What can hang from each mark:
pufon: bofa
bevafe: nagu pufon
guvar: bevafe bofa
bofa: guvar kidobag nagu pufon
nagu: bevafe
kidobag: bofa roru
roru: kidobag

Each row was made from one small tree. The marks that hang from a mark follow it in brackets, in alphabetical order. Every link used is in the known rows. Write each row's tree.
Known rows:
bofa{pufon}: [-29.5   5.3  -0.9   3.0  13.3   3.7  10.8  -4.4  20.0  15.4   3.8  24.4
  -4.8   4.5 -14.7  -1.0 -15.5  -4.2   1.6  15.9   9.6 -14.2]
bofa{guvar kidobag{roru} nagu{bevafe{pufon}}}: [  9.0   7.4  26.7   4.4 -18.0 -16.3 -33.8   1.8  -5.6 -12.3   3.2 -23.7
   1.9  -0.3  -3.7  -9.9  15.5  17.3 -16.9 -23.1 -38.1  10.8]
guvar{bofa{kidobag{roru} nagu{bevafe{pufon}}}}: [ 14.9 -23.5  -7.3  25.8 -33.3 -16.4   7.4  -7.1 -24.0  -7.3  26.6   0.6
  18.5   4.4 -14.8  16.6  26.2  29.3 -14.6   0.9 -30.0  15.4]
nagu{bevafe{pufon{bofa}}}: [-11.0  12.2  10.0  -9.3  -4.5  -0.2  23.9   8.9  -8.0  33.2  11.2  12.0
  15.9  38.1  -1.7   5.6  18.5  -0.1 -14.1  12.3  -0.2  14.7]
nagu{bevafe{pufon{bofa{guvar}}}}: [  2.5  30.5  19.1 -15.1   2.3  -6.1  -1.8  26.4  -7.7  30.1  -6.6  -1.5
   2.1  31.1  10.0  -7.5  24.5   0.9  -1.9  -5.0  -8.8   5.1]
nagu{bevafe{pufon}}: [-14.1   7.5  -6.3   3.0  -9.9   4.7  -5.4  -7.5  -3.1  31.8  11.7  14.5
  10.8  46.3 -19.4   1.3  22.4   1.3 -23.2   6.1 -11.4  -3.3]
roru{kidobag}: [-33.6   7.8 -20.3 -15.9   9.9  -7.7  -7.5 -26.5   3.2  33.2   0.0  13.2
  -8.3  -3.6   6.9   5.7  13.2 -44.8  -4.3  13.0  18.8 -17.0]
pufon{bofa}: [-29.1  18.9  -8.8  -9.2  16.3   2.3  29.8  10.7   6.7  23.0   1.6  10.7
   4.9  12.8   7.7   8.1  -4.8 -28.9   2.6   4.4  24.1   6.7]
bevafe{nagu pufon{bofa{guvar kidobag{roru}}}}: [ 18.3  -1.9  30.8 -11.5  -5.8  -7.0  -2.3   4.0  25.2  -7.2 -38.8 -16.8
 -20.9  -4.9  12.3 -14.5  -4.8   3.4   5.8   1.8  15.4  24.8]
kidobag{bofa{guvar nagu pufon} roru}: [  6.2   6.7  26.4   3.2   4.3   7.4 -12.4  -2.9  -1.8 -37.0   3.9 -17.0
 -45.3  -1.4  -5.6   3.1 -10.3  -2.9  46.7   9.2   4.8 -13.4]
bofa{nagu}: [-19.7  13.4 -19.5   2.5  11.2   4.2   6.2  -2.1  15.7   1.7  26.5   2.4
  10.5   6.0 -11.8  13.7  -9.1 -24.9  -9.8  11.3   7.5 -11.8]
kidobag{bofa{nagu{bevafe} pufon} roru}: [ -1.9  -6.5  18.9  21.6 -13.2   5.1   8.2 -21.3 -21.4 -20.2  34.9  -0.3
 -27.1  17.7 -25.1  16.2 -14.4   7.0  27.1  16.2  -9.3  -5.3]
roru{kidobag{bofa{guvar nagu}}}: [  3.7   9.7  -7.3 -23.1  14.4  -7.0 -27.7  -7.5 -16.7   6.5   1.0 -17.8
 -30.9  -9.6  31.2   8.0   8.2 -42.2  33.6   4.3  21.6 -38.9]
nagu{bevafe{pufon{bofa{kidobag{roru}}}}}: [-12.9  -4.4  29.1   5.2 -20.3 -12.6  17.0  -2.0 -16.2  12.2  -7.5   1.2
   8.8  15.3  -0.8  -2.0  13.6  13.3 -11.7 -17.0 -15.0  43.6]
bofa{guvar{bevafe} kidobag{roru} nagu}: [  0.1   2.9  -5.9  -3.9   4.2  12.2 -39.2  -5.0   2.8 -31.6 -10.2 -16.3
  -6.9 -16.2  -0.7 -18.4  -7.1  -9.7  -4.3 -32.3 -14.5  -4.5]
bofa{guvar{bevafe{pufon}} kidobag nagu}: [ 17.4  -0.6  -5.0 -11.2   9.6  15.2 -35.5  13.9   7.7 -10.3 -16.6 -18.9
  16.6  -0.6   9.3 -16.7  13.9   6.9 -25.4 -15.0  -5.6  -8.6]
bofa{guvar kidobag}: [-21.6  20.3  -2.8 -10.8  19.4 -12.3 -33.3  12.4   6.1  23.7 -30.0   0.2
   0.1 -13.7   9.2 -22.2  -2.7  -9.2   1.3 -40.4  -9.3  -9.1]
guvar{bevafe bofa{kidobag{roru} nagu pufon}}: [ 15.0 -37.1 -22.4  24.3  -7.7   9.5  12.5 -10.5  -3.8 -34.1  10.9  14.9
   9.2 -28.6 -11.2   9.1 -11.7  25.3  -1.4   2.6  -9.0   2.2]
pufon{bofa{guvar{bevafe} kidobag{roru} nagu}}: [  7.0   7.3  13.8  -9.9   7.8   7.5  -9.0   8.8  -4.1 -32.5 -12.0 -16.7
  -0.3 -22.7  16.0 -13.5 -12.0  -8.0   1.8 -28.8  -2.2  15.4]

Which tree is each row?
[ -5.4  17.8  21.8  -5.9   9.3 -17.5   2.7  21.6   3.0 -22.9  -6.5 -23.0
  -3.4 -29.9  18.1  -0.1 -12.9  -5.0  13.1 -26.0  -5.6  18.2] | pufon{bofa{guvar kidobag{roru} nagu}}
[ 31.4 -26.1 -57.7  -3.8 -10.8  38.8  -1.3 -20.3  10.9   9.3  -0.2  26.3
   4.8  33.7 -22.7   3.7  19.4  -5.9 -19.5  42.5  32.4 -17.7] | guvar{bevafe{nagu pufon} bofa}
[-13.6   1.6  15.1  15.4  -9.2 -21.0  25.0   1.0 -16.8  -6.3  23.4  -6.6
  20.0 -16.7   0.3  11.0 -19.1   3.7  -6.2 -18.1 -20.8  31.2] | pufon{bofa{kidobag{roru} nagu{bevafe}}}
[ -4.7 -17.8 -26.1  20.0 -12.0 -16.0   7.6 -10.2  -5.7 -14.3  15.3   0.1
   5.9 -21.1  -2.3  17.3   2.4  -0.5   1.6  -9.4  -9.7   5.5] | guvar{bofa{kidobag{roru} nagu}}
[ -0.3  14.6  41.1  -6.7 -13.4 -18.4  -9.8  14.7 -13.2   6.9 -23.0 -15.4
  -1.6   8.5   6.0 -17.4  17.7  16.7  -1.2 -29.6 -25.3  34.9] | nagu{bevafe{pufon{bofa{guvar kidobag{roru}}}}}
[  0.5   3.6  14.3  -3.0   5.6   3.8  41.1  19.7  16.2  -4.1  16.0  -5.1
  17.7  14.5  13.6  23.8   6.1  -7.4 -11.9  29.6  20.7  14.2] | bevafe{pufon{bofa{nagu}}}
[ 15.3 -18.8 -44.2  14.4   5.9  24.3  24.2  -4.8  -0.5  -9.0  27.1  26.9
  16.4  -5.4 -10.1  15.7  -4.7  12.6  -4.6  28.5   8.7 -28.2] | guvar{bevafe bofa{nagu pufon}}
[ -0.8  -9.6  18.5  18.6 -27.2 -11.7  -6.8 -13.5  -6.7 -12.0  20.3  -8.8
  13.8  10.8 -16.6   2.7   7.3  18.0 -28.3  -5.6 -31.3  25.6] | bofa{kidobag{roru} nagu{bevafe{pufon}}}
[ -6.7  13.7  -7.6 -22.7  26.6   8.4 -11.1  23.2  -9.8  15.4 -38.6   0.4
   9.1 -11.7  24.0 -28.4  -6.0 -12.5   2.2 -40.7   4.3   2.7] | pufon{bofa{guvar{bevafe} kidobag}}
[ 20.1   3.2  16.5 -14.7   5.4  -6.0   4.6  21.3  26.2  17.8 -39.3  -9.0
   0.7 -10.2  21.3 -13.4  -4.8   4.3  -5.7   1.2  21.8   6.1] | bevafe{nagu pufon{bofa{guvar kidobag}}}
[ -0.7   9.7  14.5  11.4   8.4 -20.3 -13.0  18.4  -0.6   6.0   5.2  -5.3
  16.4 -33.8   6.5  -6.4 -22.1  33.9  -7.5 -18.8 -35.6 -19.9] | bofa{guvar kidobag nagu{bevafe} pufon}
[-32.2   1.2  15.7  -0.2   1.1 -12.0  20.6  -1.1  -1.4   1.1 -17.4   6.3
  -2.3  -6.5   8.7  -3.1  -9.7 -12.8  10.2 -20.8   5.3  34.4] | pufon{bofa{kidobag{roru}}}
[ 40.4 -16.7 -15.6 -38.8   5.3  26.3 -43.6 -31.3  -5.4  15.4 -33.7  -7.1
 -39.6  24.4  13.3 -13.1  23.8 -33.8  13.5  29.2  49.0 -34.4] | roru{kidobag{bofa{guvar{bevafe{nagu pufon}}}}}
[  2.0 -13.6 -25.8  19.6   4.3  -0.8  33.2   5.9   5.4  -2.5  33.4  16.8
  12.8 -16.0  -5.4  30.8  -7.0  13.3   7.3  35.2   3.7 -22.5] | guvar{bofa{nagu pufon}}
[ 24.2 -10.0   0.4 -11.5   1.1  40.5 -30.5 -31.9   6.1 -27.8 -21.8   4.5
 -57.4  18.8 -21.7 -20.8 -20.8 -10.5  37.6  12.7  30.1 -19.5] | kidobag{bofa{guvar{bevafe{nagu}} pufon} roru}
[ -4.1 -29.5 -23.3  16.9  -8.8  10.9   4.2 -20.8 -11.9 -12.2 -14.7  27.0
  -1.1 -10.3 -14.2  -7.6  -2.9  22.5   3.4  -9.4  -3.9   7.7] | guvar{bevafe bofa{kidobag{roru} pufon}}
[ -7.3   5.9  -0.3  21.0   4.5  -0.6  16.9  -0.9   5.5   6.9  39.8  12.6
  18.3  -3.8 -20.9  15.3 -20.2  14.0  -9.0  18.1 -17.6 -18.1] | bofa{nagu{bevafe} pufon}
[  0.0 -25.9 -25.3  25.8   3.4 -16.0  27.7  12.4   6.3  -2.2  10.1  13.7
  24.9 -37.8   6.0  18.9 -15.6  30.1  -1.4   9.3  -6.7 -12.9] | guvar{bofa{kidobag nagu pufon}}
[ 22.8  15.6  13.9 -20.1   6.7   6.8   3.9  13.9  26.1  15.4 -21.1  -5.0
 -12.2  18.1   8.4  -5.2   3.2 -11.5  -1.2  27.3  31.1  -3.1] | bevafe{nagu pufon{bofa{guvar}}}
